In the rows, zero is written as 128.
Known rows, with every step that occurs:
dalon > teza > vazivug: [ 83 166 124 104 158 104 144 124 155 128 122 176 210 109 110 114 120 142
 157 128 125 155 106 126 170 150 155 113 108 130 107 127 131 162 135  67
 129 111 134 107 150 138 126  98 129 127 122 110]
kudami > vazivug > dalon > ladu > teza > tade > fatam: [ 96 159  99  84 146 104 129 118 142 119 136 193 202 109 106 119 122 158
 145 127 111 149 107 176 160 133 161  91 110 124 105 107 134 156 136  95
 137 112 118 139 149 150 123 123 101 123 137 119]
kudami > vazivug: [101 134 144  89 148 102 145 125 167 119 126 165 158 111  90 127 128 155
 112 134 131 156 105 179 179 124 160 131  85 120  81 131 136 167 137  68
 130 121 126 102 156 157 138 100 114 116 115 124]
lotim > teza: [ 96 160 131 122 135 109 140 113 160 130 129 174 161 118 101 111 109 150
 135 136 133 158 112 137 150 127 168  93 106 139  86 116 140 146 112  65
 134 116 123 137 155 133 125  97 106 134 121 129]
vazivug > kudami > dalon > tade > teza > lotim: [ 85 111 126 135 149 106 149 122 141 124 117 145 194 115 102 101 108 143
 119 140 129 143 125 196 148 167 155  98 101  90 100 104 140 142 113  61
 141 126 139  88 154 153 117 105 111 143 127 118]
tade > vazivug > dalon > kudami > teza: [ 73 118 108 125 163 116 153 127 150 117 103 143 167  96  97 119 132 148
  94 140 127 150 127 158 172 148 151  71 111 158 117 112 136 162 104  65
 130 122 131 112 158 145 133 101  96 129 119 125]
kudami > teza > tade > fatam > dalon > vazivug > ladu: [ 92 167 105 121 139 115 157 119 162 111 119 155 172 107 105 134 132 137
 127 141 105 145  88 150 175 174 157 123 108 122 128 123 135 137 107  74
 142 112 127 129 147 141 135 117 102 121 118 119]
lotim > teza > tade > ladu > fatam > dalon > kudami: [ 88 187  85 154 141 120 149 129 156 118  99 210 200 109 118 108 136 134
 128 128 134 160 108 123 162 123 158 129 157 183 154 104 125 150 121  89
 165 124 120 146 146 140 128 106  96 129 119 125]
fatam > kudami: [ 95 161 130 125 159 111 143 120 155 128 132 169 176 106  86 111 116 121
 118 128 128 166 105 141 180 167 170 109 139 128  75 121 137 145 124  76
 142 122 137 120 150 146 120  99 114 113 117 122]
dalon > tade > vazivug: [ 81  99 115 122 160 112 141 124 158 111 141 159 144 112  98  99 116 137
 119 127 129 158 111 144 177 137 145 144 102 132  91 129 136 155 120  71
 155 117 126  97 138 138 113 111 108 132 111 122]
diraz > vazivug: [101 125 127 119 157 102 140 118 156 123 136 166 140 109  99 124 122 168
 132 131 135 157 117 138 175 124 146 141 142 147  76 128 149 148 107  81
 132 107 133  96 140 125  98  92  94 129 123 121]
vazivug > kudami > ladu > fatam > dalon > teza: [ 87 179  99 107 140 115 147 118 162 120  80 206 184 100 121 105 147 112
 165 145 121 170 101 158 148 119 167 143 144 156 136 116 129 153 105  83
 155 126 123 121 149 146 135  99  90 121 122 116]
tade > fatam > kudami > dalon > ladu > teza: [ 79 178 110  92 146 112 136 124 145 119 138 200 203 106 116 118 122 131
 139 128 110 167 112 167 134 144 179 117 132 147 115 115 133 168 119 105
 140 116 124 147 149 139 124 104  98 125 130 122]
dalon > tade > ladu > fatam > kudami > teza > lotim: [ 78 164 102 153 147 100 146 124 149 123 124 184 219 117 108 119 134 104
 106 125 142 149 117 189 159 205 165  90 145 143  75 114 136 159 114  76
 152 128 144 106 160 147 112 101 105 138 120 115]
dalon > tade > ladu > teza: [ 89 175 105 125 149 107 129 118 149 121 135 189 190 113 119 105 133 139
 118 117 145 174 123 145 155 137 149 158 110 186  99 131 140 167 112 108
 153 113 122 127 142 133 110 106  96 128 129 120]
fatam > dalon > ladu > teza > tade: [ 90 164  90 114 143  97 133 123 143 123 136 225 251 112 129  89 128 139
 157 133 114 157  92 137 153 160 159 146 135 127 114 117 135 153 117  93
 160 122 120 150 140 138 134 114 113 123 137 112]
ladu > fatam > vazivug > dalon > teza: [ 92 160  73 102 155 109 140 115 162 116 107 187 196  98 102 101 128 117
 156 130 123 164 114 165 151  97 149  82 158 147 121 126 145 162 102  73
 143 111 113 109 149 144 136 100 104 120 126 115]
teza > vazivug: [ 93 150 141 124 152 103 140 121 153 125 132 172 201 115 106 115 108 151
 129 130 131 149 103 120 177 175 157  97 110 115  90 129 134 167 146  63
 124 117 138 104 149 143 120  95 127 126 118 114]
diraz > vazivug > dalon > teza > tade > kudami > ladu: [103 131  88  89 152 114 140 119 143 128  81 159 160 105  94  85 125 153
 136 157 134 149 116 145 178 133 157  98  66 106 109  97 140 160 113  72
 147 106 131 110 142 142 109 118  90 122 129 118]
fatam > vazivug: [ 99 147 124 124 145 105 141 121 170 118 126 172 198 107  98 102 100 122
 121 133 128 160 104 140 185 139 164 107 125 119  93 132 152 168 119  71
 143 126 129  97 146 137 127 103 128 116 114 122]
fatam > kudami > teza > lotim: [ 81 147 132 136 147  95 150 124 150 131 123 163 220 112 103 120 121 118
 110 138 134 146 111 180 161 208 171  73 117 114  70 112 139 154 112  64
 139 135 149 101 161 146 120  97 116 137 123 115]
lotim > teza > tade > kudami > ladu > fatam: [105 159 119  98 136 109 129 120 154 125 104 216 193 116 112  79 118 133
 134 146 141 154 113 136 152 154 166  88 142 114  99 110 134 161 140  67
 151 121 126 143 142 143 116 106  84 130 117 122]
fatam > dalon: [ 98 163 120 132 134 112 148 113 166 118 111 177 171 106 109 111 134 125
 129 141 120 161  92 139 162 157 164 123 115 133 121 120 132 168 113  84
 155 125 130 102 144 142 125  99 108 117 111 119]
kudami > vazivug > dalon: [106 122 102 106 152 106 143 111 155 116 113 149 144 110  82 126 130 159
 108 136 132 150 107 191 166 113 151  69  87 118  93 120 140 167 120  63
 124 112 116 102 158 167 139  97  99 115 125 124]
vazivug > ladu > teza > tade > fatam > dalon: [100 183 120 122 129 113 140 109 155 120 118 187 198 106 116 113 126 127
 137 137 111 154  94 139 164 149 159 112 125 123 134 112 131 154 120  99
 154 122 126 126 140 142 118 117  97 116 124 116]
dalon > vazivug > kudami: [ 95 137 139 113 164 113 149 125 157 121 126 155 150 109 103 104 119 168
 155 136 129 165 107 153 176 153 161 142 129 152 102 122 141 121 114  70
 130 117 128 112 153 151 141  96 106 132 132 128]
kudami > vazivug > ladu > fatam > dalon: [106 161 115 125 132 112 148 113 168 108 116 199 168 109 111 118 145 114
 126 134 122 156  91 164 157 128 157 131 160 129 120 135 131 164 121  75
 152 126 118 126 146 156 138  94  87 112 110 119]
fatam > vazivug > dalon: [105 134  87 133 151 109 140 108 159 115 114 154 177 107  87 103 109 134
 115 136 131 154 108 159 171 125 153  52 120 116 101 119 153 170 107  63
 135 115 119  97 152 151 132 100 112 114 125 123]
ladu > teza > tade: [ 94 155 131 109 151  88 125 121 146 133 135 211 252 111 121  88 115 151
 138 135 130 158 105 129 165 159 145 118 138 123  94 125 141 145 130  87
 144 123 124 130 139 140 127 108 112 125 137 112]
ladu > teza: [ 94 161 139 104 152  97 129 117 153 127 136 195 208 107 123  99 123 147
 130 129 133 171 119 136 145 139 150 128 136 153  97 136 142 164 118  92
 137 125 123 126 141 134 122  93 102 128 132 118]
ladu > teza > fatam > kudami > vazivug: [ 95 140 133 124 153 102 141 123 159 128 129 192 199 110 100 113 130 130
 122 124 136 155 125 182 196 130 169 141 122 116  77 129 129 157 153  78
 141 128 127 119 159 160 138 103 113 100 132 125]
vazivug > ladu > fatam: [108 148 125 105 144 105 134 116 154 116 137 190 165 114 106 110 121 134
 124 126 121 163 100 158 141 139 144 104 186 134  89 144 141 137 121  64
 140 120 115 142 138 151 129  90  76 126 112 114]
ladu > fatam > kudami > dalon: [ 81 167 143 115 145 111 145 123 162 122 115 195 191 107  95 118 118 117
 109 140 129 160 107 167 157 162 171  59 170 121 108 119 133 164 138  80
 136 118 131 111 154 159 127  89  95 115 109 123]
tade > vazivug > ladu > fatam > dalon > kudami: [ 88 142 102 140 151 124 156 130 157 108 106 181 160 104 115 109 133 129
 119 129 120 162 103 128 160 111 147 143 159 164 156 125 125 149 116  75
 162 128 117 132 137 146 132 100  89 127 113 123]
tade > ladu > fatam > dalon > kudami > teza > lotim: [ 77 163 107 147 138 105 153 129 152 120 100 180 215 111 121 124 138 124
 108 134 136 148 116 178 150 180 163  93 131 166 124 105 131 171 111  77
 157 133 139 106 156 141 121  98  98 144 118 115]
vazivug > ladu > teza > fatam > dalon: [ 98 151 108 157 129 109 141 108 155 123 117 189 198 111 130  95 133 124
 138 135 119 155 109 152 164 143 157 147 132 124 124 129 130 151 121  85
 163 128 121 127 142 142 133 104  89 106 132 115]
dalon > kudami: [ 89 148 118 127 164 110 151 139 152 124 114 160 170 106 103 114 119 159
 113 131 123 168 104 128 161 131 146 137 114 155 115 125 134 139 119  79
 140 123 125 124 141 147 134 100 109 132 121 123]

Rows:
[ 82 158 125 128 150 102 143 124 158 123 113 210 244 105 120  97 139 137
 148 146 126 145 101 149 187 197 158 111 175 131 111 112 136 134 124  76
 141 125 134 125 155 150 141 106 106 124 128 119]
ladu > fatam > dalon > vazivug > kudami > teza > tade
[ 93 129  71 162 144 114 142 115 140 125  77 165 171 112  91 112 117 118
  97 148 129 151 122 169 183 168 172 112  66  73  84 107 132 154 127  63
 148 126 132 114 152 156 116 119 101 100 130 124]
vazivug > dalon > tade > teza > fatam > kudami > ladu
[ 88 152  82 192 141 108 145 119 152 119  94 202 201 122 134  90 142 114
 138 140 129 160 100 155 173 153 152 193 107 114 101 126 129 142 119  96
 160 128 124 122 144 160 127 111  99 112 142 123]
vazivug > kudami > ladu > teza > fatam > dalon > tade
[ 76 141  88 116 141 113 147 129 146 118 128 179 174 113  98 115 117 131
 137 135 100 154  97 188 156 168 188 115 112 111 100 109 129 148 128  76
 155 112 126 144 155 151 139 107 101 112 120 119]
teza > fatam > kudami > dalon > ladu
[ 90 137 154  82 146 115 142 125 156 129 120 158 187 105  91  74 112 152
 123 153 124 148 109 155 173 168 162  55 101  97 120 101 135 160 140  77
 146 104 135 106 147 153 128 109 101 123 111 119]
teza > tade > kudami > dalon
[104 146 140  95 149 100 137 116 152 121 135 172 183 113 111 115 125 146
 116 128 129 162 113 164 154 105 147 140 112 137  94 146 142 156 116  77
 130 121 115 137 148 150 140  96  95 119 133 121]
kudami > vazivug > ladu > teza
[ 99 174 105 132 123 111 143 114 166 113  87 215 181 110 121 116 140 110
 121 148 127 162  92 143 151 157 169 124 137 126 127 121 129 181 122  82
 158 135 127 115 141 146 121  96  90 116 110 119]
kudami > ladu > fatam > dalon
[ 87 135 111 130 152 120 145 119 151 114 123 168 175 102  90 107 121 115
 100 129 119 151 127 170 159 150 153 110 149  93 103 121 136 147 115  67
 139 114 129 122 147 150 118 109  99 116 108 122]
vazivug > ladu > fatam > kudami > dalon > tade > teza
[ 82 163 114  93 141 119 139 120 154 128 102 167 195 102  91 103 110 140
 136 138 134 158 115 171 197 129 170  93  97 168 131  96 142 150 120  81
 159 109 129 106 160 142 132 120 105 116 120 118]
fatam > vazivug > kudami > dalon > teza > tade > ladu
[101 150 140 105 150 112 136 118 150 117 139 183 190 111 110  92 126 128
 129 126 128 147 117 143 160 169 149  78 184 127  93 135 135 157 136  57
 133 114 131 138 146 150 126  92  85 126 110 113]
tade > kudami > teza > vazivug > ladu > fatam
[103 122 131 119 148 109 142 118 147 127  81 156 129 116 100 121 111 163
 121 157 140 159 111 157 181 133 166 139  78 126  82 114 146 141 109  66
 125 125 136 105 152 147 114  98  83 123 133 129]
diraz > vazivug > kudami > ladu
[116 120 141  76 150 119 148 120 154 117 136 125 121 110  79  99 121 151
 113 132 123 150 107 174 178 115 153 118  77 111  87 131 139 144 124  56
 137 109 123 130 149 161 139 106  92 116 112 122]
tade > kudami > vazivug > ladu
[ 98 151  95 149 133 117 157 114 163 114 118 157 151 119 110 120 126 141
 142 136 113 148  97 148 164 138 160 147 108 123 125 130 135 127 106  62
 152 112 116 141 147 136 143 107  97 120 126 124]
lotim > teza > fatam > dalon > vazivug > ladu
[ 83 133 152 136 135 117 148 115 162 128 102 165 186 115 101  96  93 139
 133 153 132 149 121 181 181 124 178  66 121 109 113 104 143 143 131  62
 132 121 127 106 168 160 146  97 101 114 129 132]
lotim > teza > fatam > vazivug > kudami > dalon
[111 139 141  81 158 112 130 119 141 131 147 167 204 105 105  45 116 150
 145 133 129 154 117 127 171 151 146 106 123 117 101 114 140 139 129  80
 157 108 128 141 135 144 122 113  96 126 127 114]
vazivug > ladu > teza > tade > kudami
[ 89 165 145 124 156  97 132 118 150 128 137 197 237 115 126 105 113 149
 136 126 138 155 117 113 165 160 152 112 129 134 101 136 134 179 143  78
 124 120 133 115 148 137 119  90 123 128 133 115]
ladu > teza > vazivug
[ 98 158 122 119 149 108 149 124 154 117 117 179 190 109 118 117 137 138
 113 129 126 163 109 150 156  93 146 165 114 151 128 139 135 159 110  86
 138 127 113 143 148 153 146  98  96 118 135 124]
fatam > dalon > kudami > vazivug > ladu > teza
[ 84 173 105 127 145 104 139 121 146 118 137 210 235 115 135 107 128 135
 155 124 121 153 104 120 154 162 168 139 128 134 118 129 129 183 130  85
 140 121 130 135 148 134 126  96 125 126 134 114]
fatam > dalon > ladu > teza > vazivug
[ 90 165 121 131 157 105 137 123 145 125 113 193 230 119 127  88 120 136
 128 134 144 153 117 108 170 169 154 136  86 109 100 129 131 186 143  83
 132 116 137 116 143 145 111 103 120 128 135 119]
dalon > tade > kudami > ladu > teza > vazivug
[ 95 142 128 133 140  93 139 120 145 129  98 183 233 122 128 102 100 131
 127 147 144 156 117 174 150 149 167 109  94 113 100 117 148 166 112  71
 142 143 133 102 152 146 123  98 110 140 146 120]
fatam > vazivug > kudami > ladu > teza > lotim
[ 87 149  96 169 149 116 156 132 155 122  98 177 185 107 118 105 134 140
 126 135 117 160 104 135 173 137 153 156 121 146 140 117 123 141 129  84
 162 129 125 122 141 149 137 106 104 117 125 121]
teza > fatam > dalon > kudami
[ 94 161 126 106 141  97 131 118 150 129  97 195 200 113 125 111 118 143
 113 146 138 169 115 139 145 143 162 133  81 134 102 131 140 178 117  87
 135 132 125 124 143 136 119  99  96 124 133 121]
kudami > ladu > teza
[ 87 181  86 188 140 112 149 117 158 111  95 218 203 128 128 103 138 106
 142 137 138 154  92 132 162 148 156 156 143 116 103 122 128 153 121  80
 144 123 126 131 149 159 123 100 105 127 129 128]
lotim > teza > vazivug > kudami > ladu > fatam > dalon > tade
[ 97 156  98 126 151 111 131 103 140 121 120 166 190 112 105 113 121 156
 120 126 144 151 126 142 162 141 151  54 108 155 117 116 139 185 123  76
 126 105 124 108 156 148 119  95 101 122 135 118]
tade > ladu > teza > vazivug > dalon
[ 90 152  85  94 158 110 144 114 153 124 105 158 161  99  95 110 134 143
 152 134 118 165 107 167 142 110 148  88 111 148 113 119 139 147  97  74
 138 106 116 114 150 145 134 101 100 125 127 113]
vazivug > dalon > teza
[ 93 141 155  80 146 114 141 121 149 128 126 160 196 107 100  72 111 149
 123 149 124 149 114 155 164 151 154  64 111 101 127 110 138 155 132  81
 144 106 128 124 144 154 131 107  91 123 120 118]
vazivug > ladu > teza > tade > kudami > dalon
[ 72 181 121  88 152 111 148 127 164 126 106 195 197  98 100 116 132 112
 146 137 119 168 109 171 149 129 166  92 160 144 123 118 131 153 121  84
 144 111 126 116 154 147 134  96 101 119 114 116]
ladu > fatam > kudami > dalon > teza
[ 83 133 158 132 142 110 142 119 159 127 107 177 211 110 112  90 100 138
 132 149 130 155 125 182 180 130 169  86 136 118 120 115 144 152 133  77
 134 124 127 101 161 161 144  95  98 112 135 127]
ladu > teza > fatam > vazivug > kudami > dalon
[100 135 111 135 140 108 132 120 160 127 110 190 226 109 120  65 102 118
 133 139 137 154 131 148 192 139 170 126 109 101 106 125 143 175 140  76
 160 129 129 109 143 135 123 113 111 107 132 121]
tade > kudami > ladu > teza > fatam > vazivug
[ 98 160 143  93 152 113 146 123 164 121 129 165 158 105  77 139 125 131
 112 124 126 156 111 180 195 132 177 112 106 119  78 117 130 162 146  83
 130 121 133 108 159 161 124 107 116 108 114 129]
tade > fatam > kudami > vazivug
[103 146 134 123 150 114 131 118 155 122 125 192 203 109 101  82 101 131
 144 130 141 160 116 159 196 134 164 102 180 154 101 114 149 137 128  67
 147 127 127 116 156 155 131 103 100 118 126 124]
teza > tade > ladu > fatam > vazivug > kudami
[110 136 118 116 150 104 135 116 153 114 143 190 148 113 106 118 125 145
 131 124 131 159 110 152 151 120 139 123 204 146  86 144 146 136 112  68
 136 110 117 133 136 139 114  87  69 128 117 116]
diraz > vazivug > ladu > fatam
